Every row comes from one small tree of marks. The marks that hang from a mark follow it in brackets, in alphabetical order. Every link used is in the known rows. Which tree was each row made from?
Known rows:
V[P[C M]]: [ 0.623 -0.241 -0.472  2.303  2.290  2.073  0.987 -2.692 -1.753 -1.386
  2.169  2.575 -1.494  1.809  6.750  2.251 -2.817 -1.250]
P[C[L[E]] M]: [ 1.495 -2.011 -0.980  0.606  0.741 -1.740  3.482 -3.505 -1.980 -0.331
 -0.923  4.072 -0.603  3.736  5.757  0.456  1.065 -0.185]
F[G[V[H P]]]: [-1.438 -2.515  3.436 -1.690  1.091  0.556 -2.020  0.667  0.851 -2.619
  1.704  1.374 -6.918  2.878  0.598  1.952 -5.592  0.036]
G[V[H P[M]]]: [-1.611 -0.702  4.487 -2.190  1.904  2.594 -3.609  1.717 -0.786 -3.011
  0.911  2.936 -5.562  2.062  4.938  1.406 -3.936  0.231]
V[H P[C M]]: [-0.184 -0.604  0.636  0.642  3.514  3.396  0.234 -1.022 -2.428 -2.004
  3.336  2.302 -1.870  2.354  6.955  2.042 -4.166 -0.938]
V[H P]: [-1.996 -1.305  3.235 -1.521  0.875  3.345 -2.830  0.965 -1.465 -1.602
  3.002  1.177 -3.505  2.059  3.043  2.556 -3.535  0.765]
C[L[E F[G]]]: [ 0.682 -4.743  0.266 -0.396 -2.385 -3.626  5.710 -3.511 -0.759  2.466
 -2.668  0.284 -3.936  6.004 -2.541  0.969  0.386  0.313]
G[V[H P[C M]]]: [-0.399 -0.847  1.951 -0.928  2.853  1.624 -1.546  0.339 -0.758 -3.333
  2.126  3.378 -3.747  2.618  6.045  1.280 -5.513 -0.722]
G[C[L] F V]: [-1.300 -3.677  5.716 -0.905  1.122 -7.309  0.675 -1.512  1.999 -1.879
 -0.370  0.592 -4.990  4.451 -1.970  2.746 -3.431 -1.200]
F[G[C[L]]]: [-0.621 -3.250  0.366  1.709  2.214 -5.284  4.146 -3.837 -0.083  0.079
  1.269  1.057 -3.209  3.767 -2.661  1.719 -1.784 -0.973]
L[C E F[G[V]]]: [ 2.010 -4.636 -3.588 -0.064 -1.679 -2.719  3.572 -1.583  1.008  2.855
 -3.398 -0.176 -6.266  6.429 -5.608 -0.129 -2.383  1.721]
G[F V]: [-0.387 -1.546  3.873  0.559 -0.484 -3.140 -1.288 -0.140  1.410 -1.060
  0.224 -1.063 -5.090  3.975  0.418  2.672 -2.676 -0.739]
C[L[E F]]: [ 0.054 -3.832  1.260 -1.901 -2.929 -2.586  3.123 -1.722 -1.187  2.129
 -2.733  1.150 -2.143  5.340 -0.736  0.933  0.837  1.243]
P[C[L[F]] M]: [ 0.625 -2.003 -1.160  1.123  0.943 -3.377  6.979 -3.644 -2.468  1.200
  0.095  0.774 -0.341  5.326  2.207  1.670 -1.462 -1.979]
P[C[L] M]: [ 0.302 -0.752 -1.272  1.715  2.177 -2.517  4.426 -3.478 -2.172 -1.020
  1.576  2.130 -0.036  3.381  4.919  1.698 -0.614 -1.699]
F[G[C V]]: [ 0.127 -2.410 -0.402  2.227  1.752 -4.519  0.659 -1.371  1.640 -0.161
  1.020  1.617 -5.359  3.519 -2.563  0.440 -4.060 -0.439]
C[L[F]]: [-1.205 -2.528  1.320 -0.879 -1.433 -3.402  3.903 -1.823 -1.423  1.402
 -0.226 -0.623 -1.732  4.926 -1.533  2.204 -0.829 -0.289]
F[G]: [ 0.295 -1.208 -1.635  3.278  0.675 -1.058  2.237 -2.193 -0.561  0.715
  1.872 -0.207 -3.366  3.193 -0.046  1.777 -1.176 -0.585]
X[F[G]]: [-0.730 -1.401  0.302  3.515  1.236 -2.617  4.369 -0.999 -0.596  0.764
  1.483 -2.274 -4.114  3.789 -0.912  3.968 -2.413 -0.710]
F[G[V[P]]]: [-0.754 -2.251  2.341 -0.105  0.066 -0.733 -1.202 -1.058  1.585 -2.071
  0.392  1.500 -6.377  2.321  0.364  2.050 -4.333 -0.305]

Write each row's tree:
[ 2.114 -4.325 -4.731  1.634 -1.166 -1.080  5.384 -3.057 -0.785  4.126
 -2.257 -1.069 -4.632  6.173 -4.857  0.526 -0.968  1.376] -> L[C E F[G]]
[ 0.824 -3.278 -3.690  0.967 -0.339 -3.569  4.482 -1.605  0.758  2.241
 -0.871 -1.771 -5.631  5.953 -6.538  1.035 -4.161  0.195] -> L[C F[G[V]]]
[-1.638 -4.275  4.239 -1.566  1.566 -4.888  0.759 -2.563  2.121 -2.718
  0.080  2.613 -6.132  2.930 -2.172  2.064 -5.126 -0.731] -> F[G[C[L] V[P]]]
[ 0.074 -5.031  2.603 -3.000 -1.734 -6.123  1.650 -0.889  0.996  1.250
 -3.504  2.746 -4.167  5.779 -3.392 -0.503 -2.127  1.363] -> G[C[L[E F]] V]
[-1.083 -3.558  1.541  0.079  1.669 -7.058  2.411 -2.385  1.700 -1.333
  0.181  1.983 -4.938  3.975 -3.373  0.842 -3.509 -0.750] -> F[G[C[L] V]]
[-1.737 -3.434  2.240  1.904  2.948 -6.863  6.198 -2.551  0.000  0.142
  1.091 -1.061 -3.963  4.340 -3.411  4.033 -3.224 -1.194] -> X[F[G[C[L]]]]
[-2.801 -4.724  6.181 -5.357  0.997 -3.420 -0.106  0.710  0.471 -1.410
 -0.021  1.610 -5.318  4.753 -2.754  1.769 -6.609  0.263] -> G[C[L[F]] V[H P]]
[-0.560 -3.385  0.102  0.516 -0.739 -4.406  6.649 -3.516 -0.916  1.807
 -0.402 -1.292 -3.355  5.589 -3.155  2.316 -1.349 -1.243] -> C[L[F[G]]]
[-0.447 -5.389  2.638 -3.798 -1.480 -3.991  3.256 -0.420  0.282  0.676
 -2.745  1.193 -6.261  6.771 -2.912  0.007 -2.435  0.847] -> C[L[E F[G[V[H]]]]]
[-0.338 -5.507  4.517 -2.575  0.193 -4.073 -0.165 -2.460  2.384 -1.962
 -2.455  4.345 -6.844  3.342 -1.435  0.883 -3.323  0.803] -> F[G[C[L[E]] V[P]]]
[-1.047 -5.280  7.061 -3.667  0.896 -5.409 -0.995  0.064  1.482 -1.977
 -1.500  2.077 -6.025  5.506 -0.824  1.207 -2.926  0.756] -> G[C[L[E]] F V[H]]
[-0.976 -1.647  1.488  1.763  0.849 -4.389  2.555  0.250  1.236 -0.436
  0.309 -1.445 -5.743  4.088 -1.940  3.234 -4.074 -0.609] -> X[F[G[V]]]
[-0.671 -2.258  6.733  0.663  2.638 -1.785 -1.670 -1.411  1.346 -2.475
 -0.682  1.600 -6.883  2.689  2.417  2.958 -4.490 -1.625] -> G[C F V[P[M]]]
[-1.509 -2.655  7.819 -1.116  3.764 -0.413 -2.456  0.319  0.579 -3.117
  0.617  1.490 -7.547  3.279  2.687  2.621 -5.758 -1.239] -> G[C F V[H P[M]]]
[ 0.190 -4.661  1.461 -1.377 -1.111 -4.352  3.233 -2.170 -0.702  2.454
 -2.318  1.879 -2.383  5.457 -2.564  0.322 -0.612  1.289] -> G[C[L[E F]]]
[-1.087 -2.357  6.622 -1.110 -0.537 -1.141 -2.991 -0.373  1.960 -2.578
 -0.173 -0.168 -6.452  2.834  1.496  3.808 -4.247 -0.802] -> G[F V[P]]
[-0.974 -3.722  5.767 -2.069  0.309 -4.531  0.746 -2.790  2.029 -3.881
  0.371  0.632 -4.275  4.058  2.180  4.331 -5.219 -1.891] -> G[F V[P[C[L]]]]
[-1.162 -3.407  4.447  0.718  1.637 -5.521  2.424 -2.930  0.328 -0.766
  0.850 -0.564 -3.325  4.217 -1.243  3.554 -1.784 -1.436] -> G[C[L] F]
[-1.524 -4.171  2.448 -2.736 -0.047 -4.720  4.131 -0.386  0.044 -0.028
 -0.286 -0.311 -5.648  6.349 -3.728  1.342 -4.062 -0.725] -> C[L[F[G[V[H]]]]]
[ 1.128 -4.905 -2.389 -1.724 -0.508 -1.431  2.780  0.083  0.233  2.135
 -1.970 -0.121 -6.526  7.019 -5.439 -0.400 -3.623  2.010] -> L[C E F[G[V[H]]]]
[-0.669 -2.310  0.187  4.057  2.998 -4.224  4.595 -1.505  0.062  1.012
  1.753 -1.510 -4.391  3.867 -2.740  3.374 -3.905 -0.763] -> X[F[G[C]]]
[-1.004 -3.447  1.059 -0.380  0.293 -5.145  4.327 -2.227 -0.884  1.982
  0.112  0.208 -1.877  5.058 -3.316  1.626 -2.256 -0.295] -> G[C[L[F]]]
[-0.791 -3.774  2.417 -3.094 -1.225 -4.154  2.519 -2.038  0.778 -1.307
 -0.367  1.206 -2.885  4.729 -0.024  2.474 -5.586 -0.948] -> G[V[P[C[L[F]]]]]
[-0.501 -2.850  5.865 -1.067  1.914 -3.464  1.830 -3.309  0.867 -3.963
 -0.593  1.487 -4.714  3.704  4.918  3.834 -4.307 -2.805] -> G[F V[P[C[L] M]]]
[-0.072 -2.208  2.603  1.596  3.188 -1.482  0.078 -2.170  0.989 -1.907
 -0.045  3.214 -7.087  2.285  1.119  1.171 -4.601 -1.177] -> F[G[C V[P[M]]]]
[-0.824 -1.952  0.610  0.050  1.179 -1.440 -0.204  0.840  0.370 -1.061
  2.003  0.673 -5.648  3.981 -0.535  0.672 -3.891  0.014] -> F[G[V[H]]]
